Each row comes from the steps of one walk. Every step used is in the known rows, and no mark comes twice. Write the walk behind each row, first mark first.
Known rows:
R-G-M-Q: [  3   9  12   6  -4 -54  17  -1 -11  17   6 -17  -9  -8   9  20 -38  22
 -25  -9 -15  -5  12 -25  19  -3  -6 -11  -5  -2 -10  14   4 -26 -23   9
  -8   3  14  35  -4]
A-M: [-24  13  16  12  -1 -50  14 -13 -15   3   7   2  -9 -17  -2   9 -24  17
 -13  -2 -10 -13  -7  -4   5  -8   7  -9 -10   2  -2  -1  10 -17  -9  -2
  -8 -10  20  34  -5]
Q-W-A: [-21   5   2   2   9 -48  29 -18  -3   4   6 -12  -3 -14  14   8 -12  10
  15  -5  -8 -10  -1   5   5 -14   8   3  -6  -2   7  12  40 -17  10  14
  -7  -2  24  39 -25]
U-Q-W: [-18   6  12  19  10 -44  27   3   6   2  -6  -9  -3  -4   6   5 -22   8
  19  -3 -13  -7 -14   9  -5  -3   7 -10   3   0   4   3  38 -14   9   8
  -8  -1  26  45 -21]
Q-W: [-21   3   6  19   3 -45  24  -4  -5   6   4 -20  -6  -9   9   8 -18  10
   9  -9 -12  -4  -7   4   1  -7  10  -5  -1   1   5   4  29 -17  -4  16
  -6   1  23  44 -16]
W-A-R-G: [ -8   8  -6 -26  17 -49   7 -37   6   9   8 -25 -14 -25  21   8 -25  21
 -23  14   0   9   5  -7  12 -22 -12 -23 -28 -13  18  13  23 -17  12  -2
  -6 -18  10  25 -26]
M-A-R-G-W: [-10  11  -4 -19  11 -74   4 -40  25  14  11 -22 -10 -33  16  13 -46  32
 -27  13   5  14   7 -11  23 -28 -25 -28 -26  -3  29   9  27 -23   2 -20
  -3 -16  12  19 -16]
U-Q: [-15  10  16  13   8 -41   7  -2   2   6  -2   3   3  -9   1   1 -26  12
  10   2  -6  -1  -9   3  -2 -14   7 -16  -2  -7  -2   4  28 -10   5  -1
  -7  -5  23  40 -15]
E-M-A-R-G-W: [  1  10  -5 -22   1 -87  19 -41  22  19   7 -22 -11 -29  20  22 -53  36
 -36   9   9  15  18 -15  38 -21 -37 -18 -19   5  29  13  32 -28 -10 -26
   4 -13  10  18 -14]
Q-W-G: [ -9   4   6  11   4 -46  34  -7   9  11  -1 -25 -17 -15  17  14 -33   3
   9  -4  -2  -1  -5  -2   4  -9   4  -6   1  12  14   3  28 -21 -11   7
 -13  -6  17  47 -16]
M-G-R: [-11  12  -2 -20  -6 -43  14 -23  19  28  -2 -20  -8 -17  12   8 -37   7
 -14   6  -5  15   5   0  10 -16  -1 -20 -10   3  12  15  34 -15 -22 -11
 -17 -20   1  49 -16]
R-G-W: [ -5  12   9  -1   8 -65   8 -20  16  15  11 -21  -5 -25   7  17 -55  31
 -22   3  -2  17   6 -21  22 -16 -14 -15  -8  -5   8   5  13 -26 -17  -1
  -6   0  14  27  -2]
A-R: [-17   6   5   2   6 -43   1 -18  -7   4   5 -19 -15 -17  14   1 -18  14
 -10   4  -1   1  -5   4   5 -19   3 -21 -20  -8  16   2  19 -13  -3   0
  -2 -15  16  39 -16]
Q-W-A-R: [-21   4  -3  -8  13 -48  25 -27   0  -2   4 -24 -18 -17  24   5  -7  10
   6   1  -4 -10  -5  12   7 -16   2  -6 -21  -4  24  10  40 -15  16   7
  -3 -13  20  37 -32]
A-R-G: [ -8   6   0 -10  12 -46   2 -24   4  12   8 -32 -16 -19  17   9 -32  20
 -29  11  -4  13   1  -8   9 -15 -11 -33 -21  -9  16   4  12 -18  -3   0
  -4 -15   9  31 -16]
W-G-M-A: [ -2  10   5  -5  -7 -66  31 -27  11  22  -2   1  -9 -20  12  16 -37  17
  -8   2   6   0   8  -7  21 -24 -12 -10  -5  16  10  13  36 -20 -15 -19
 -11 -10  15  35 -15]
Q-W-A-R-G-M: [ -2   6  -4 -22  10 -67  45 -35  11   9   0 -35 -27 -16  27  21 -26  21
 -24   7  -7   0   5  -1  26  -6 -22 -10 -18   0  21  13  37 -26   3   1
  -3  -9  14  25 -27]
A-R-G-W-Q: [ -3   7   2  -3  -1 -62  -6 -11   6  -1   4 -28 -23 -27  12  16 -49  31
 -31  -1  -9   5  11 -16  26 -10  -4 -20 -20  -1  17   7   4 -26 -20  -2
  -2  -2  13  27  -9]
A-R-G-M: [  2   8   5 -12   3 -60  21 -27   5  15   2 -30 -24 -15  17  17 -37  25
 -40   9  -4  10   5 -10  25  -9 -20 -25 -19  -3  12   6  16 -23 -17  -5
  -1 -11   9  27 -13]
M-G-W: [-10  13  11  -4  -5 -63  13 -19  22  19   4  -9 -12 -27  13  17 -51  26
 -10  -4  -2   9   8 -11  23 -17  -4  -1  -8   6  15   4  25 -21 -28 -12
 -11  -7  11  36  -5]
M-A: [-24   7   2   6   0 -51   5 -21  -3  15   9   3  10 -17   3   2 -16  18
   2   0  -4   0   2  -1   3 -27   5 -16 -10  -2   3  12  32 -12   5  -5
  -7  -9  21  36 -18]
M-A-R-G: [-14   6  -9 -17  11 -55   3 -36  10  17   9 -22  -7 -23  16   7 -26  23
 -26  14  -1  11   4  -5   8 -26 -15 -36 -25  -6  20  11  25 -16  10 -13
  -6 -20  11  26 -24]
G-M-E-R: [  3  12   2 -19 -12 -54  28 -18   4  30  -3 -22 -15 -11   9  19 -47  15
 -26  -3  -3  12   6  -8  30  -3 -15 -14  -8  11   9  17  35 -20 -42  -8
 -15 -10   0  39  -7]
E-W-G: [  4  10   8   0   2 -60  10 -12  16  19   3 -14 -13 -27  13  14 -58  15
  -1  -1  12   9  10 -14  20 -19  -9  -4  -3  10  19   4  19 -22 -19  -7
  -9  -7  16  39  -2]
E-R-G-W-Q: [  3  13  -6  -7  -7 -57   7  -9  10  13   3 -30  -3 -27   1  20 -60  30
 -32  -3  -9  16  14 -24  25  -6  -7 -19  -4   4   2  18  15 -27 -28   3
  -9   5  13  36  -2]
A-M-Q-W-G: [-14   8  14  19   0 -49  36   5 -11   2   1 -14 -23 -15  13  19 -32   1
   2 -16 -11 -33  -8 -11   2   3   8   1  -4  18   8   2   6 -27 -13   4
 -18  -9  20  45  -8]
A-M-E-W-Q: [ -8   9  13   4 -17 -66   1   3  -8   7  -1   2 -24 -19  -2  23 -53  22
 -23 -15 -15 -16  13 -12  31   7   7   3 -11  19  16   3   2 -23 -39 -11
 -14  -4  13  28   2]
G-W-A-M: [-19  20  16  -6   5 -71  20 -31   1  -2  10  10  -9 -31   4  14 -37  27
  -9   0   1 -14   1  -8  23 -18  -5   7 -15   1   9   5  22 -22  -3 -13
  -7  -9  21  20  -7]
R-G: [ -9   7   5   1   8 -45   8 -15   2  17   9 -20  -3 -16   7  11 -35  20
 -20   5  -9  14   3 -15   7 -13  -4 -22  -7  -8  -1   7  12 -19  -8   8
  -9  -3  13  34  -9]
G-W-A: [-13  14  10  -6   6 -65  10 -27   8   3  11   0  -2 -28   9   9 -35  25
   5  -1   5   0   6  -7  22 -27  -2   4 -11  -6   9  11  30 -20  -2  -3
  -4  -3  20  28 -12]
U-Q-W-A: [-17   9   8   3  16 -47  31 -10   8   0  -5  -3   1  -9  10   5 -15   7
  26   1  -9 -11  -9  11  -1 -11   7  -2  -2  -3   6  11  48 -14  24   5
  -8  -4  27  39 -30]
R-G-W-A-M: [-10  20  10 -18  12 -76  22 -38  12   5  12  -3 -11 -34   5  22 -50  34
 -29   7  -3  -2   5 -20  27 -14 -18  -3 -16  -1   9   7  15 -28  -1 -12
  -9  -9  15  14  -5]
Q-W-A-M: [-27  10   7   3   7 -56  39 -22  -9  -2   5  -2 -11 -17   8  14 -12  13
   2  -4 -12 -24  -8   4   7  -6   6   5  -9   5   6   6  31 -20  10   4
 -11  -8  25  31 -20]

Write each row's walk:
[  1  17  -4 -17   6 -59  15 -25  22  22   9 -34  -1 -29   7  18 -63  28
 -30   7   3  27   8 -22  23 -15 -24 -23  -7  -3   8  13  25 -26 -19  -2
  -9  -5   8  33  -1]
E-R-G-W
[-13   8   2  -8  -4 -66  17 -33  -1  12   1  -7 -13 -17  14   8 -18  23
 -17   5   2  -3   4   5  20 -24 -11 -19 -21   3  17  11  36 -15  -4 -17
   0 -15  17  30 -22]
G-M-A-R
[ -9   5   5  -2   1 -59  35 -13 -14  -2   0 -20 -25  -9  27  13 -10  10
   2 -13  -9 -29   3   1  18  -7  -1   6 -17   2  16  16  31 -23   1   7
  -1  -7  21  38 -27]
G-M-Q-W-A-R
[  4   9  17   9   4 -60  53  -3  21  11 -16 -13 -21  -6  14  20 -43   7
  10  -1  -3  -7  -8   2  13   0  -8  -3   8  17  10   4  41 -22 -11  -7
 -10  -3  20  42 -17]
U-Q-W-G-M
[ -8  10  -3 -17  -4 -40  12 -16   3  25   2 -24  -8 -14  10  11 -42   9
 -16   0  -3  14   1  -7  14  -9  -6 -22 -10   4  12  14  32 -15 -26  -3
 -18 -15   0  44 -11]
M-E-R
[  8   8   8 -13  -1 -62  10 -11  22  29   0 -17 -24 -24  18  21 -69  11
  -8  -3  10  11  13 -16  30 -13 -15  -4  -6  16  32   5  20 -23 -35 -16
 -18 -13   1  35  -2]
M-E-W-G
[-12   8  12  20 -11 -57  -2   3  -6  -3   3  -2  -7 -21  -1  11 -39  26
  -3 -14 -11  -6   9 -10  20 -11  16   0  -4   4   0   6  10 -22 -25   5
  -3   9  22  36  -4]
G-W-Q
[ -4  10   5 -21   1 -63   5 -23  11  21   7  -5 -11 -23  15  15 -47  18
  -1  -4   4   4  16  -9  31 -18 -10   5 -13   2  25  13  31 -19 -15  -9
 -12  -9   7  27 -11]
M-E-W-A
[-20  16   8 -19  -2 -54  26 -34   4  12   3   8 -14 -26  11  17 -26  18
 -16   1  -9 -12   3  -4  13 -14   3   1 -17   7   8   9  26 -17  -5 -16
 -19 -20  12  30 -16]
W-A-M-G
[-10   7   9   8  -3 -58  40  -4 -16   3   3  -8 -10  -7  16  16 -14  11
  10 -19 -14 -28   6  -5  17  -5   6  14  -3   3  -1  19  30 -24  -4  15
  -6   4  25  40 -19]
G-M-Q-W-A
[-16   8   0 -14  10 -46   5 -31  -5   0   6 -12 -12 -23  19   0 -11  15
  -2   6   2  -4   0   6   8 -25   1 -13 -25 -10  18  11  29 -12  13  -2
  -3 -18  16  33 -27]
W-A-R
[ -7   8  18  18 -10 -51  14   5 -22  10   4  -3  -7  -6   7  12 -25  15
  -5 -16 -12 -17   6 -12  15  -7   7   0  -4   0  -9  12  10 -20 -23   9
  -5   4  20  42  -5]
G-M-Q
[ -6   8   0   1   1 -41  28   3   6  14  -4 -34 -15 -12  19  10 -35 -10
  10  -7  -4  -9  -2  -7   2  -6   3 -11  -2  10  16  17  24 -23 -15   6
 -18 -11  10  57 -18]
M-Q-W-G-R
[-11   5  -5  -9  -5 -64  15 -31  -2  13   3  -9  -7 -18  17   8 -21  21
 -15   4   4   0  10   3  20 -21 -12 -16 -17   4  20  14  38 -16  -2 -18
   3 -17  15  33 -23]
E-M-A-R
[  4   9   2 -20   5 -58  17 -23  -7   9   5 -21 -20 -16  24  17 -28  21
 -27   1  -6 -10  13 -17  24 -13 -15 -12 -24  -7  10  20  14 -25  -3  -1
  -5 -11  11  27 -20]
W-A-R-G-M-Q
[ -6   5   2   1  -5 -69  52 -22  16  20  -6 -13 -15 -14  17  20 -33  12
   2  -3   0  -6   3  -2  18 -14 -10  -3   0  22  14  12  46 -24 -11 -11
  -9  -5  18  37 -21]
Q-W-G-M-A
[-23   6  -3  -6   4 -51   0 -29   0   9   6  -8  -6 -20  14  -1 -12  17
  -6   7   2  -1  -1   7   4 -29  -1 -26 -24  -4  20   9  32 -10  11 -12
  -4 -20  18  34 -26]
M-A-R
[ -4  12   5 -12  13 -65   3 -28  18   9   9 -33 -20 -28  17  14 -51  30
 -30   9   3  16   4 -14  24 -18 -21 -24 -22  -7  24   2  14 -25 -11  -8
  -2 -11  10  24  -9]
A-R-G-W
[  1   9   9  -2   1 -60  24 -18   2  20   4 -19 -10 -12   7  20 -42  27
 -31   3  -9  11   8 -17  23  -7 -14 -15  -4   0  -5   9  16 -24 -23   2
  -5   1  12  29  -6]
R-G-M
[-18  18   5 -20  -7 -51  24 -26  13  21  -3 -11 -16 -21   7  14 -39  10
 -27   7  -8   1   0  -1  11  -9  -3 -17 -15  10  12   9  24 -17 -24 -21
 -20 -25   3  41 -10]
A-M-G-R
[-20  12  14 -11  10 -57  39 -15   8   2  -8   3 -19 -11   9  17 -29   7
   7   0 -15 -23 -13   7  11   3  -2   1 -10  10  19   6  41 -18   7 -13
 -20 -16  14  28 -25]
U-Q-W-A-M-E
[-11   4  -9 -19  19 -53  28 -32  11   6   5 -38 -19 -19  25  13 -21  15
 -13   9  -7   3   0  -1  10 -13 -12 -16 -22  -6  24  12  33 -22  16   6
  -6 -13  14  29 -31]
Q-W-A-R-G
[  6  10  15  -8 -11 -76  18 -12   9  28   0 -10 -21 -14  10  23 -60  23
 -19  -9   1   6  17 -12  43  -5 -17   4  -6  12  20   6  24 -25 -42 -12
  -7  -3   8  28   1]
G-M-E-W
[ 16   9   5 -29  -1 -80  16 -27  22  30   0 -35 -37 -20  23  29 -69  29
 -47   6   3  17  19 -18  49  -3 -38 -17 -22   7  37   6  19 -28 -37 -20
  -6 -13  -3  19  -3]
A-R-G-M-E-W
[-24  14  14   3  14 -55  40 -16   3  -8  -5   7  -7 -12   4  10 -16  10
  13   1 -13 -26 -16  10   1  -3   5   1  -6   4   6   5  40 -17  22  -4
 -11 -10  28  31 -25]
U-Q-W-A-M
[  0   4   4   3   3 -58  33  -5  -6   8   1 -41 -29  -7  24  21 -31  17
 -25  -8 -15 -12   4 -12  19   5 -13 -13 -15   3  14  10  13 -29 -14   9
  -4  -4  14  37 -16]
A-R-G-M-Q-W
[  3   8   8  -4   0 -56  12 -10  -9  11   4 -28 -23 -11  19  16 -35  21
 -33  -3 -10  -6   9 -18  21  -5 -14 -20 -19  -4   8  12   3 -25 -18   1
  -4  -8  11  34 -10]
A-R-G-M-Q
[-12   6   1   1  -9 -63  19 -22  -5  18   5   3   7 -15   7  10 -24  21
  -6  -3  -1   1  13  -4  17 -19  -6  -6  -3   7   3  16  37 -17  -8 -11
   0  -6  18  36 -15]
E-M-A
[ -7   5   7  18 -12 -57  -8   8  -8   4   3  -4  -5 -19  -1  11 -40  23
  -3 -15  -9  -4  17 -10  19  -8  15   1  -1   5   3   8  10 -19 -22   8
  -3   9  25  39  -2]
E-W-Q
[-21  15  10 -12   7 -57  48 -22  19   4 -10   5 -14 -16  12  19 -27  11
   4   2 -15 -21  -9   8   6  -1   0   3  -7  12  13   7  44 -17  12 -15
 -20 -17  20  34 -26]
U-Q-W-A-M-G
[ -5   5  -3  -9  -2 -70  48 -31  17  15  -8 -25 -28 -19  26  18 -29  11
  -7   4   5  -7   0   5  21 -16 -18 -12 -14  20  32  10  46 -23  -6 -18
  -6 -17  14  35 -27]
Q-W-G-M-A-R
[-18  19  18   2   2 -67  11 -14 -12  -6  12  11  -8 -28   6  14 -34  22
  -2 -13  -5 -30   4 -16  20 -15   3  12 -15   0   4  10   8 -25  -3  -6
  -9  -6  23  26  -5]
G-W-A-M-Q
[ 12  13  -1 -33   8 -82  20 -39  19  17   4 -25 -23 -27  22  22 -51  32
 -34  11   9  11  21 -14  41 -17 -34  -8 -21  -3  26  13  28 -26  -7 -13
   2 -11  11  17 -13]
E-W-A-R-G-M
[  5   9  16  10  -9 -52  24   2  -9  15  -1  -8 -18 -12  15  17 -40   9
  -5 -13  -2 -14   7 -18  18  -9   1   0  -2  11   0  12   9 -24 -30   0
 -12  -3  15  44  -6]
W-G-M-Q
[-20   2   9  27   1 -40  17  12 -18   2   7 -17  -5  -5  11   7 -15   4
  14 -19 -17 -21  -3  -5  -2  -2  17  -1  -2   0  -1   8  15 -20  -6  23
  -8   3  25  51 -14]
M-Q-W
[  0  11  -3 -24 -16 -56  29 -23  17  31  -7 -20 -10 -15  16  17 -45  10
 -23   2  -2  16  16  -3  24  -8 -13 -10  -4  10  13  19  39 -19 -36 -16
 -11 -17   0  47 -14]
E-M-G-R
[ -4  12   3  -7  11 -45  37  -7  32  13 -16 -26 -12 -11  14   7 -42  -7
  16  10   1   5 -12   8   0  -8  -6 -20   2  10  20  11  47 -18  -1  -8
 -17 -15  12  50 -25]
U-Q-W-G-R
[  6  16  -4 -31   3 -63  15 -25  28  31   6 -37 -13 -26  12  25 -74  25
 -36   6   1  30   9 -25  33  -9 -31 -23 -11   4  21  15  26 -28 -35 -12
 -17 -11  -5  29  -2]
M-E-R-G-W
[ -9   7  -6  -9  -1 -71  -6 -24  12   5   5 -18 -13 -31  10  15 -43  35
 -28   3  -7   4  15 -13  25 -20  -8 -24 -23   2  23  13  18 -24  -7 -15
  -3  -7  16  22 -18]
M-A-R-G-W-Q
[ -1   7   3  -3   3 -61  41 -10  -5  11   5 -21 -11  -8  19  24 -28  17
 -10 -11 -17 -16  12 -17  20   0  -8   5  -5   1  -1  21  24 -30  -4  14
  -9   5  18  34 -18]
R-G-M-Q-W-A
[ -5   9   1  -9  -2 -69  25 -29   9  26   6  -8   0 -15   5  18 -35  30
 -28   6  -7   9  12 -14  22 -18 -19 -20  -8   3   0  16  29 -21  -9 -10
  -6  -4  14  25 -14]
R-G-M-A
[ 10  13   0 -31  -3 -60  13 -18  34  34  -5 -29 -23 -26  18  18 -74   3
 -13   6  14  20  14 -13  31 -15 -23 -14  -9  16  38  13  29 -23 -38 -24
 -20 -21  -8  39  -6]
M-E-W-G-R
[-13   9   6   3  -9 -65  23 -24  -2  17   3   4   1 -13   3  10 -22  23
  -9  -2  -3  -3   7  -2  19 -21  -4 -10  -7   5   0  13  36 -17  -9 -10
  -3  -4  21  32 -15]
G-M-A
[  1  10  -9 -28   2 -43  13 -21  14  34   4 -37 -10 -18  12  19 -54  15
 -35   7  -7  27   6 -19  18  -5 -19 -31 -11   2  13  17  25 -21 -26  -3
 -20 -15  -6  37  -9]
M-E-R-G
[ 16  11   4 -35   0 -83  25 -31  23  32   3 -15 -19 -22  17  32 -66  30
 -31   3   2  14  27 -22  50  -9 -33   1 -12   6  22  17  29 -29 -28 -14
 -12  -5   1  16  -7]
R-G-M-E-W-A
[-12  13   5 -17  10 -65   6 -36  10  -2   9 -12 -16 -32  20   6 -31  25
  -5   5   9  -1   4  -1  24 -29  -9  -5 -25  -8  27   9  31 -18   4 -10
   0 -14  16  25 -19]
G-W-A-R
[ -9   1   9  24  -9 -53  32  12 -21   7   2 -18  -6  -2  15  16 -23   8
   5 -23 -15 -20   8  -8  11   5   6   9   4   8  -1  14  21 -25 -19  17
  -2   6  22  50 -11]
E-M-Q-W
[-10  13  15  -5  -5 -69   9 -13   3  17   6  -3 -21 -22   4  20 -55  20
 -21  -6  -3  -6   6 -12  29  -2 -10  -2 -12  13  22  -2  12 -22 -29 -17
 -13 -13   9  25   3]
A-M-E-W
[-10   4  -6 -12  16 -48  19 -15  -4   3   7 -35 -18 -16  29  12 -19  11
  -8  -3 -12 -15   4  -8   7  -8  -5 -13 -22  -8  19  17  20 -23  14  13
  -8 -11  15  35 -29]
M-Q-W-A-R-G
[ -3   7   6  -6 -15 -57  28 -16   6  26  -1  -9 -10 -14  16  20 -40  19
 -18  -6  -7   7  16  -8  23  -6  -5   1  -1  12   6  11  29 -19 -32 -10
  -9  -9   8  43  -9]
E-M-G
